What can hang from each mark:
q_184: q_536 q_911
q_911: q_141 q_184 q_656 q_901
q_536: q_141 q_184 q_222 q_656
q_141: q_536 q_911
q_901: q_536 q_911
q_222: q_536
q_656: q_536 q_911

Every row comes from one small tree of marks. The marks that hang from a mark follow it in brackets, in the order of their numbers. Every link used is in the known rows. Which tree was each row made from?
Known rows:
q_222{q_536{q_141{q_911} q_656}}: [-10.0  -7.3  12.9   2.7 -16.5  -5.2  -2.5  12.7  10.9   3.4  -7.1  16.0
 -54.9   2.2  -6.2   2.2  13.4  -0.8  -9.9 -11.7  13.2  -2.5  -7.9]
q_141{q_911}: [ -2.2  -4.4  16.5   1.1  -7.1  -2.1   6.7   6.9  -6.4   5.3  -1.6  18.2
  -9.7   8.3   0.6   5.3  13.7  -0.9 -14.7  -6.1  15.3  -2.7  -8.5]
q_141{q_536{q_184 q_222 q_656} q_911{q_901}}: [  5.3  -7.3   4.6   8.4 -29.4 -16.8   0.1  12.0   2.5   7.9  -7.9   4.9
 -30.5   7.9  -6.9   4.4   9.0   9.5  11.9  -5.3  18.2  -5.3  -2.8]
q_901{q_536{q_141} q_911{q_184}}: [ 14.0  -4.9   6.7  10.2   3.0  -3.8  11.8   0.3  -6.5 -10.1   0.7  16.0
  11.2   3.5   4.7   9.5   6.3  -2.0 -14.4  -4.1   8.1  -8.4  -7.3]
q_901{q_536 q_911{q_141 q_184}}: [ 16.2  -3.6  21.0   9.0  -1.3 -20.5   5.0   0.0 -15.0  -9.7  -2.0  14.2
  46.7  10.5   5.6   5.3   5.1   4.5 -24.0   1.5   2.6  -4.3  -6.0]
q_536{q_141 q_184 q_222 q_656}: [  0.2  -8.2  -6.9   8.7 -17.4   8.1  11.6  15.3  -2.9  -6.6 -11.5  -4.3
 -39.7  -0.9 -13.7   3.6   4.2   1.9   8.9  -8.9  18.7 -12.5  -1.9]
q_911{q_656 q_901{q_536{q_141}}}: [  1.5  -3.3   9.4   7.6  -4.5  -4.8  -0.2   8.3   0.0  -9.1   2.2  20.2
  34.6   7.3   1.0   9.5   3.2  11.5   0.3  -3.6   4.5  -5.5 -14.1]
q_656{q_911{q_184{q_536{q_141}}}}: [ -2.3 -11.5  26.3   5.9   7.3  -0.2  13.7  -5.2  -2.1  -9.8  -0.8  12.9
   3.0   2.9  -6.3   6.2   6.6  12.4 -20.7  -7.7   6.7  -7.7  -3.0]
q_536{q_141 q_184{q_911{q_901}} q_222 q_656}: [ 12.7  -5.1  -5.5   9.6 -16.8  -3.9   5.3  14.2   8.5  -3.7  -7.1  -3.2
 -50.5   0.8 -18.8   0.9   3.5  11.9  18.3  -8.9  17.8 -10.8   2.2]
q_911{q_141 q_656{q_536{q_184}}}: [-14.5  -2.5  12.8   4.6  -9.7 -17.5   4.1  17.1 -14.4 -12.0  -3.5   9.6
  29.3  11.9  -6.3   1.7  -8.4  15.5  -7.7   0.5   2.5  -6.6  -7.4]
q_184{q_536{q_141 q_222 q_656} q_911{q_901}}: [  9.2 -10.7   4.3   5.9  -5.6  -3.4  14.3   6.7   7.2  -6.8  -7.0  -1.2
 -27.7   1.7 -14.5   3.4   6.7   7.7   9.6  -9.1  13.2  -7.2  -1.3]
q_536{q_141 q_184}: [  1.7  -2.6   3.7   6.8  -9.3   4.4  10.7  12.7  -7.5  -8.0   0.9  13.6
 -14.4   2.5  -6.0   6.8   4.3   4.0  -0.7  -8.3  14.6 -10.3  -3.4]
q_901{q_911{q_184{q_536{q_141 q_222}} q_656}}: [ -2.8 -16.1  -3.2   6.3  -0.3  -5.3   6.5  -1.5 -13.6  -9.2  -2.5   1.4
   0.4   0.8  -9.5  10.4   5.8   2.9  -6.7  -1.0  10.0 -12.4  -6.0]
q_141{q_911{q_901}}: [  7.1  -2.8  24.5   3.5 -11.0  -8.7  -2.7  11.3  -3.1   5.1   1.3  21.2
 -11.3   9.7   0.2   6.2  14.4   5.9  -8.3  -4.9  13.7  -1.6 -13.3]
q_901{q_536 q_911{q_141}}: [ 16.1  -3.3  16.6   6.8  -3.8 -15.3  11.2   4.3 -14.8  -9.6  -2.3  10.6
  41.7  14.0  10.2   6.1   9.2  -3.8  -9.8  -1.2   5.7  -3.2  -3.3]
q_536{q_141 q_184 q_656{q_911{q_901}}}: [  7.3  -6.4  19.0  10.7 -13.3  -1.2   1.2  14.8   7.5  -6.3  -7.3   6.5
 -51.7   4.7 -10.9   4.8   7.3  16.0  12.9 -10.6  13.0  -6.3   4.2]
q_184{q_536 q_911{q_901}}: [  8.6  -5.4  20.5   1.6   7.0 -19.3  15.8   2.1  -2.4  -2.1   2.1  17.3
  23.7   9.8  -1.6   5.8   4.6  10.8  -3.8  -5.7   8.3  -0.1  -3.3]
q_911{q_141 q_656{q_536{q_184 q_222}} q_901}: [ -3.4  -3.7  12.1   9.0 -16.5 -20.2  -2.1  21.3 -10.9 -12.3  -3.2   0.1
  23.7  11.8 -12.2   0.4  -7.5  19.0   3.6   2.8   3.4  -9.3 -15.2]
q_901{q_536}: [  2.8  -2.6  14.3   4.5   4.2  -6.6  21.2   3.2  -7.4  -4.6  -2.9  17.0
  51.5  10.1  10.1   6.9   4.9   0.8 -11.3  -4.4   7.5  -2.5 -10.8]
q_141{q_911{q_901{q_536{q_184 q_222}}}}: [ 17.2  -2.7   2.3  10.4 -14.5 -17.8   9.9   9.5  -9.7   2.1   3.2   5.8
  14.9  10.2   0.3   5.6  15.9   4.9   5.0  -2.7  15.3  -7.8 -20.2]
q_911{q_184}: [ -2.5  -5.1  23.6   4.6   2.1  -5.5   6.9   3.2  -6.1  -3.2  -4.5  20.1
  20.6   4.6  -1.9   5.2  -1.3  11.4 -25.5  -1.8   7.6  -4.8  -8.0]
q_184{q_536{q_222 q_656} q_911}: [ -1.9 -12.3   3.2   1.5   1.6  -9.3  25.9  -0.2  -0.9   0.1 -13.9  -4.5
  -2.5   5.5  -8.3   2.2   4.4   2.5  -0.7  -7.3  14.1  -3.7   3.4]

Write each row's tree:
[ -3.5  -8.7  34.0   9.1  -1.1  -6.7  10.5   4.8  -1.8 -14.6  -8.7  -4.2
  14.0   9.3 -10.3  -5.8  -4.5  18.1 -24.4  -0.6  -0.1  -8.5  -9.0] | q_656{q_536{q_222} q_911{q_141 q_184}}
[  8.5  -3.2  34.8   9.6 -19.3 -22.0  -2.2   5.2   1.1  -6.1   0.6  14.3
  21.0  15.7  -2.3   2.6   1.6  24.7  -0.1  -2.8   4.3  -3.3   7.2] | q_656{q_911{q_141{q_536{q_184}} q_901}}
[ -0.1  -7.5   2.6   4.3   3.1 -16.0  12.0   1.7 -11.5  -2.1  -3.7  12.8
  40.1  11.9  10.7  11.1   6.4  -2.1  -1.8  -1.6   7.2  -1.9  -3.2] | q_901{q_536 q_911{q_656}}
[ 11.3  -7.7  25.3  11.8 -22.0 -13.8  -2.4  13.5  -0.8  -5.5 -13.2  -8.7
 -19.8  10.4 -13.1  -1.7   6.4  19.8   7.8  -3.7  11.0  -6.7   1.7] | q_536{q_184 q_222 q_656{q_911{q_141 q_901}}}
[  7.5  -0.8  -1.6   8.6  -4.3  -1.3  19.3   8.6  -8.9 -10.1   2.7  14.3
  21.4   5.1   1.7   7.6   4.8   1.5   0.2  -7.3  11.0 -10.1  -8.5] | q_901{q_536{q_141 q_184}}
[ -1.3  -5.0  -7.5   8.3 -13.9   5.9  15.3  18.2  -6.0  -7.4   0.8  -0.5
 -43.6   2.8 -12.0   1.3   8.1  -3.4   2.6  -8.7  16.3 -13.2 -16.5] | q_656{q_536{q_141{q_911} q_184 q_222}}
[16.5  0.2 10.0  7.4  0.3 -6.4 12.1  3.8  8.2 -7.3  5.0 18.1 16.7  6.3
 -0.6  4.7  5.9  8.6  0.9 -7.5  7.8 -5.3 -7.0] | q_184{q_911{q_901{q_536{q_141}}}}
[ -2.5  -3.1  28.1   4.0 -14.5 -15.8 -15.4  12.0  -6.3  -6.3  -2.9  18.8
  33.8  12.2  -4.7   4.6   0.8  20.1  -9.9   1.9   3.0  -2.7  -7.7] | q_911{q_141 q_656 q_901}
[  1.9  -5.5  12.8   3.0 -13.7 -12.0   9.4  -2.9   4.0  -4.5  -4.9   4.0
  28.0  10.5  -6.6  -2.5  -1.2  11.3  -9.3  -2.3   8.3  -6.9   8.6] | q_184{q_911{q_141{q_536{q_222}}}}
[ -3.6  -7.3  20.2   6.0 -23.5 -17.0 -10.8   6.0  -0.8  -6.7  -4.3   9.7
  45.7  12.5  -6.0   3.5  -3.6  20.6  -2.1   3.4   3.3  -6.0  -3.5] | q_911{q_141{q_536{q_222}} q_656 q_901}
[ -7.1  -5.4   4.3   5.1 -21.5 -11.0  -1.4  15.9   6.0   3.7  -4.5  14.4
 -59.9   1.4  -9.2   2.9  13.2   2.6  -1.3 -11.7  16.1  -4.7  -5.7] | q_222{q_536{q_141{q_911} q_184 q_656}}
[-14.2  -4.2  -2.9   2.6  -7.9 -19.8   1.1   6.0   7.4  -1.9   2.2  16.5
 -10.2   4.0 -11.7   2.5  -0.2  16.0   1.2  -7.6   8.9  -6.3   3.5] | q_222{q_536{q_141 q_184{q_911{q_656}}}}
[  1.0  -6.1  -6.0   8.1 -25.7  -3.5 -11.1  14.6  -4.4   1.1   2.9   6.0
 -36.5   3.9 -15.9   6.2  13.5  11.5  11.2  -3.9  18.1 -12.9 -13.4] | q_536{q_141{q_911{q_656 q_901}} q_184 q_222}
[ 16.5  -3.2  10.5  12.7 -20.8 -20.0   4.7  14.8  -7.7  -8.2  -9.1  -2.3
  29.9   9.9  -5.4   1.5   5.2  12.9   6.0  -1.0   9.2  -7.4  -9.9] | q_911{q_141 q_901{q_536{q_184 q_222 q_656}}}
[ -8.0 -11.8  -2.3   8.3  -1.2   0.2   6.7   9.0  -4.6 -12.7  -4.8  -0.4
 -20.1   1.5 -10.5   5.1  -4.3   3.0  -6.8  -1.3   6.3 -12.2  -9.1] | q_901{q_911{q_184 q_656{q_536{q_141 q_222}}}}
[  7.0  -7.6  12.1   4.0  -2.2  -7.3  10.8   6.8   7.0  -5.2  -4.5  11.7
 -23.5   3.2  -9.3   5.8   5.9   9.7   4.2 -10.5  10.6  -3.2   1.6] | q_184{q_536{q_141 q_656} q_911{q_901}}
[  8.8 -12.9  25.7  10.0   1.0  -2.2   8.1  -0.9   1.4 -11.7   0.4   3.2
  -1.7   2.8 -11.2   4.7   7.8  17.7  -8.9  -5.1   7.2 -10.2 -11.0] | q_656{q_911{q_184{q_536{q_141 q_222}} q_901}}
[ -1.6 -10.3  32.6   8.3 -12.2 -10.3   2.1  -7.4   2.9  -7.2  -8.0   3.4
  28.8   9.8  -8.0  -1.7  -1.5  20.9 -23.3  -0.2   3.3  -7.8   4.2] | q_656{q_911{q_141{q_536{q_222}} q_184}}
[-11.0  -4.9  24.3   5.1  -4.6 -18.7  -8.3  12.5  -1.1   1.0  -0.1  21.6
   1.1   8.2  -4.5   4.4  -1.5  19.6 -20.4   0.5   3.5  -2.8 -20.6] | q_141{q_911{q_184 q_656{q_536} q_901}}
[  1.1 -10.8  11.2   2.2  -7.1 -12.8  17.0   0.5  -5.0  -5.9 -13.8  -6.5
   8.5   7.4 -12.1  -1.4   5.2   6.6  -6.8  -4.8  10.5  -5.0   4.8] | q_184{q_536{q_222 q_656} q_911{q_141}}
[  1.6  -6.5  10.7   8.6  -9.2 -19.9  -6.3   1.5  -4.9   3.9  -0.8  11.7
  35.3   8.5  -4.0   5.9   9.4  17.3 -14.2   3.1   8.1  -6.8 -23.2] | q_141{q_911{q_184 q_656 q_901{q_536{q_222}}}}
[ 11.9  -0.3  12.1   5.6  -4.8 -19.6   7.7   9.7  -1.3   0.3   2.3  15.4
   0.9   9.3  -5.0   3.7   2.3  15.9   4.6  -4.9  13.2  -3.5   0.8] | q_536{q_184{q_911{q_901}}}
[ -5.3 -10.5  14.5   5.3  -0.6  -0.4  10.9   3.8  -4.1  -9.2  -9.2  13.7
  -7.2  -1.0  -8.4   7.7   2.3   7.4 -19.4  -7.3   9.3  -7.2  -4.0] | q_911{q_184{q_536{q_141 q_656}}}
[  1.9  -6.3  13.4   8.9  -1.8 -12.9  22.6   3.8  -1.4  -2.0 -12.3   3.4
  12.1  11.3   2.8   4.3   6.2   9.0   2.2  -8.3  10.8  -1.9   2.7] | q_901{q_536{q_184 q_656{q_911}}}
[ -3.4  -9.2  28.3   4.2  -4.5 -16.6   4.6   3.2 -11.5  -8.8 -12.5  11.4
  27.7   5.9  -6.8   3.8   0.4  14.4 -29.2  -1.2   4.2  -3.6  -3.3] | q_911{q_141 q_184{q_536{q_656}}}
[ -8.0  -8.5  16.5   7.5 -10.7  -9.0   7.2  10.9  12.8  -3.6  -9.2   6.3
 -47.9   3.8  -8.7   1.3   5.2  11.4   3.2 -12.8  10.5  -4.0   4.6] | q_222{q_536{q_141 q_184 q_656{q_911}}}
